What can hang from each mark
R: Q
H: A D Q U
A: E H Z
D: H Z
Q: E
U: N Z

Each row was made from one small tree. The marks that hang from a mark follow it in brackets, in alphabetical order. Every link used is in the known rows. Write each row's tree.
Known rows
H{A{Z} D}: [-1.660  1.157 -0.818 -2.291  3.024  2.254 -1.531  1.892  0.482  1.875
 -0.476 -0.542  0.249 -2.170  0.115  1.483  0.917]
U{Z}: [-0.882  1.795 -0.172 -0.110  1.585  0.257  1.019 -0.675  0.541 -0.290
 -1.032  0.538 -0.033 -0.215  0.186 -0.345 -0.100]
A{E H Z}: [-0.849 -0.229 -0.200 -2.104  4.783 -0.399 -1.048  0.094  1.423  0.496
 -0.331 -0.947  0.567 -1.962  0.140  1.994  0.606]
H{A Q U}: [ 0.699  0.889 -3.243 -0.323  1.913  1.855  0.770  3.014  3.641  3.278
 -0.053  0.899  0.522 -3.680  2.435  0.234 -1.957]
D{H{Q} Z}: [ 1.287 -0.021 -2.056 -2.010  0.924  4.238 -1.503 -0.456  1.936 -0.562
 -0.955  2.653 -1.207 -1.277  2.646  0.264 -0.795]
D{H{A{E} U} Z}: [ 1.585  0.500 -4.407 -0.704  3.148  3.168 -1.077  3.549  5.114  1.886
 -0.490  1.005 -0.286 -3.324  2.667  1.227 -1.016]
H{A D{Z} Q{E} U{N}}: [-1.884  2.454 -4.930 -4.571  4.411  2.877 -1.427  2.349  5.627  3.000
 -3.163 -0.369  1.256 -7.849  4.466 -1.369 -0.787]
H{D Q{E} U{N}}: [-3.251  2.407 -4.128 -4.165  3.550  2.377  0.254  0.392  3.965  2.500
 -3.057 -1.425  0.899 -6.858  2.967 -0.957 -0.704]
H{D{Z}}: [-0.920  0.471 -1.450 -1.606  0.601  2.312 -1.349 -0.508 -0.383  1.378
 -1.193  0.502 -0.833 -1.272  1.503 -2.013  0.797]
D{H{A{E} Q U{N}} Z}: [ 1.240  1.759 -4.951 -2.885  4.513  3.882 -2.194  2.781  7.393  1.384
 -1.813  1.136  0.701 -5.715  3.872  0.647 -1.786]
A{E H{D Q U} Z}: [-2.237  1.161 -3.922 -3.813  6.353  3.379  0.053  0.818  2.945  4.633
 -1.456 -0.601 -0.056 -5.855  2.544  0.641 -0.447]
R{Q}: [ 0.668 -0.630  2.195 -0.997  0.220  0.199 -0.686 -1.017  0.054 -0.272
 -0.309  0.044 -0.600 -1.166 -1.589  0.158  0.134]
D{Z}: [ 0.635 -0.091 -0.611 -0.724  0.438  0.356 -1.516 -0.581  0.313 -0.047
 -0.802  1.015 -0.098 -0.370  1.177 -1.106  0.574]
D{H{A Q{E} U{N}} Z}: [ 0.427  1.794 -5.007 -3.517  3.875  3.769 -2.217  2.559  7.275  0.270
 -2.602  0.886  0.749 -5.972  4.357  1.045 -1.180]
D{H{A Q{E} U{N Z}}}: [-0.954  3.737 -4.657 -2.888  5.048  3.680  0.483  2.434  7.582  0.018
 -2.915  0.435  0.979 -5.941  3.364  1.802 -1.960]
D{H{A} Z}: [ 2.006  0.175 -1.609 -0.235  0.554  3.072 -2.063  2.236  2.723 -0.702
  0.013  1.799 -0.674 -0.083  1.758  1.181 -0.211]
U{N}: [-0.271  1.028  0.071 -0.827  0.655 -0.435 -1.620 -0.344  1.527 -1.251
 -0.922 -0.735  1.080 -0.598  0.001 -0.491  0.304]

Which tree is each row?
[-3.834  2.997 -4.461 -3.341  4.482  3.370  2.933  0.216  3.006  3.394
 -3.124 -0.155 -0.105 -6.459  3.089 -0.853 -1.277] : H{D Q{E} U{Z}}
[-0.916  0.099 -0.809 -3.420  5.627  0.650 -0.553 -0.235  2.136  1.177
 -0.729 -0.201  0.568 -3.700  1.360  1.824 -0.612] : A{E H{Q} Z}
[ 1.922  0.255 -2.284 -1.696  1.415  4.094 -1.588  1.876  3.373  0.050
 -0.301  2.659 -0.685 -1.922  2.983  1.061 -1.315] : D{H{A Q} Z}
[ 0.133  2.387 -3.860 -0.760  2.642  4.857  1.466  0.169  3.825  1.198
 -1.539  2.272 -1.165 -2.327  2.476  0.769 -1.601] : D{H{Q U{Z}}}
[-0.648  2.528 -3.195 -0.187  4.584  0.452  2.025  3.060  4.489  2.842
 -0.938 -0.287  0.960 -4.166  1.394  0.466 -1.524] : H{A{E} U{Z}}
[-2.649  4.420 -4.531 -3.079  6.197  2.797  1.120  2.400  6.040  3.843
 -2.758 -0.707  1.307 -7.524  2.952 -1.021 -2.169] : H{A{E} D Q U{N Z}}
[-1.504  3.158 -3.481  0.090  2.779  3.010  1.617  2.599  2.870  3.732
 -1.158  0.102 -0.133 -3.125  1.715 -0.829 -0.602] : H{A D U{Z}}
[-1.638  0.604 -0.456 -1.959  3.003  2.272 -1.434 -0.269 -0.186  1.371
 -0.603 -0.577 -0.554 -0.780  0.556  0.807  1.491] : A{H{D} Z}
[-1.122  2.460 -4.817 -3.898  5.041  2.863 -1.451  2.602  5.770  4.063
 -2.376 -0.219  1.061 -7.609  3.868 -1.818 -1.453] : H{A{E} D{Z} Q U{N}}
[-1.032  2.217 -4.147 -3.283  2.639  3.494 -2.076 -0.403  3.280  2.928
 -2.890  0.709  0.232 -4.903  3.450 -2.922 -0.015] : H{D{Z} Q U{N}}
[-0.672  0.441 -3.111 -2.963  6.132  1.435 -0.262  0.666  3.642  3.170
 -0.989 -0.001  0.564 -4.971  2.148  1.467 -0.661] : A{E H{Q U} Z}
[-1.731  3.458 -4.443 -3.210  4.579  3.604  0.589 -0.089  6.158 -0.539
 -3.535  0.453  0.354 -5.266  3.020  1.020 -1.271] : D{H{Q{E} U{N Z}}}
[ 0.740  0.477 -0.897 -1.335  2.473  3.170 -2.150  2.102  2.076 -0.848
  0.122  0.762 -0.138 -0.297  0.097  3.876  0.437] : D{H{A{Z}}}
[ 0.161  0.358 -1.949 -0.712  3.334  1.208 -1.509  0.387  2.022  1.854
 -0.577  0.072  0.117 -1.028  0.979  1.261  1.240] : A{H{U} Z}
[-2.138  2.568 -3.603 -0.510  4.868  2.193  2.184  1.049  3.150  3.839
 -1.530 -0.806 -0.586 -3.717  2.177 -1.058 -0.738] : A{E H{D U{Z}}}
[-0.262  0.883 -1.679 -1.238  1.148  2.242 -1.435  2.032  0.929  2.010
 -0.613  0.469 -0.214 -1.972  1.906 -1.245  0.273] : H{A D{Z}}
[-1.524  1.738 -3.702 -3.187  4.320  4.134 -0.597  2.443  2.644  4.644
 -1.147  0.368  0.267 -5.200  2.080  0.973 -0.328] : H{A{Z} D Q U}
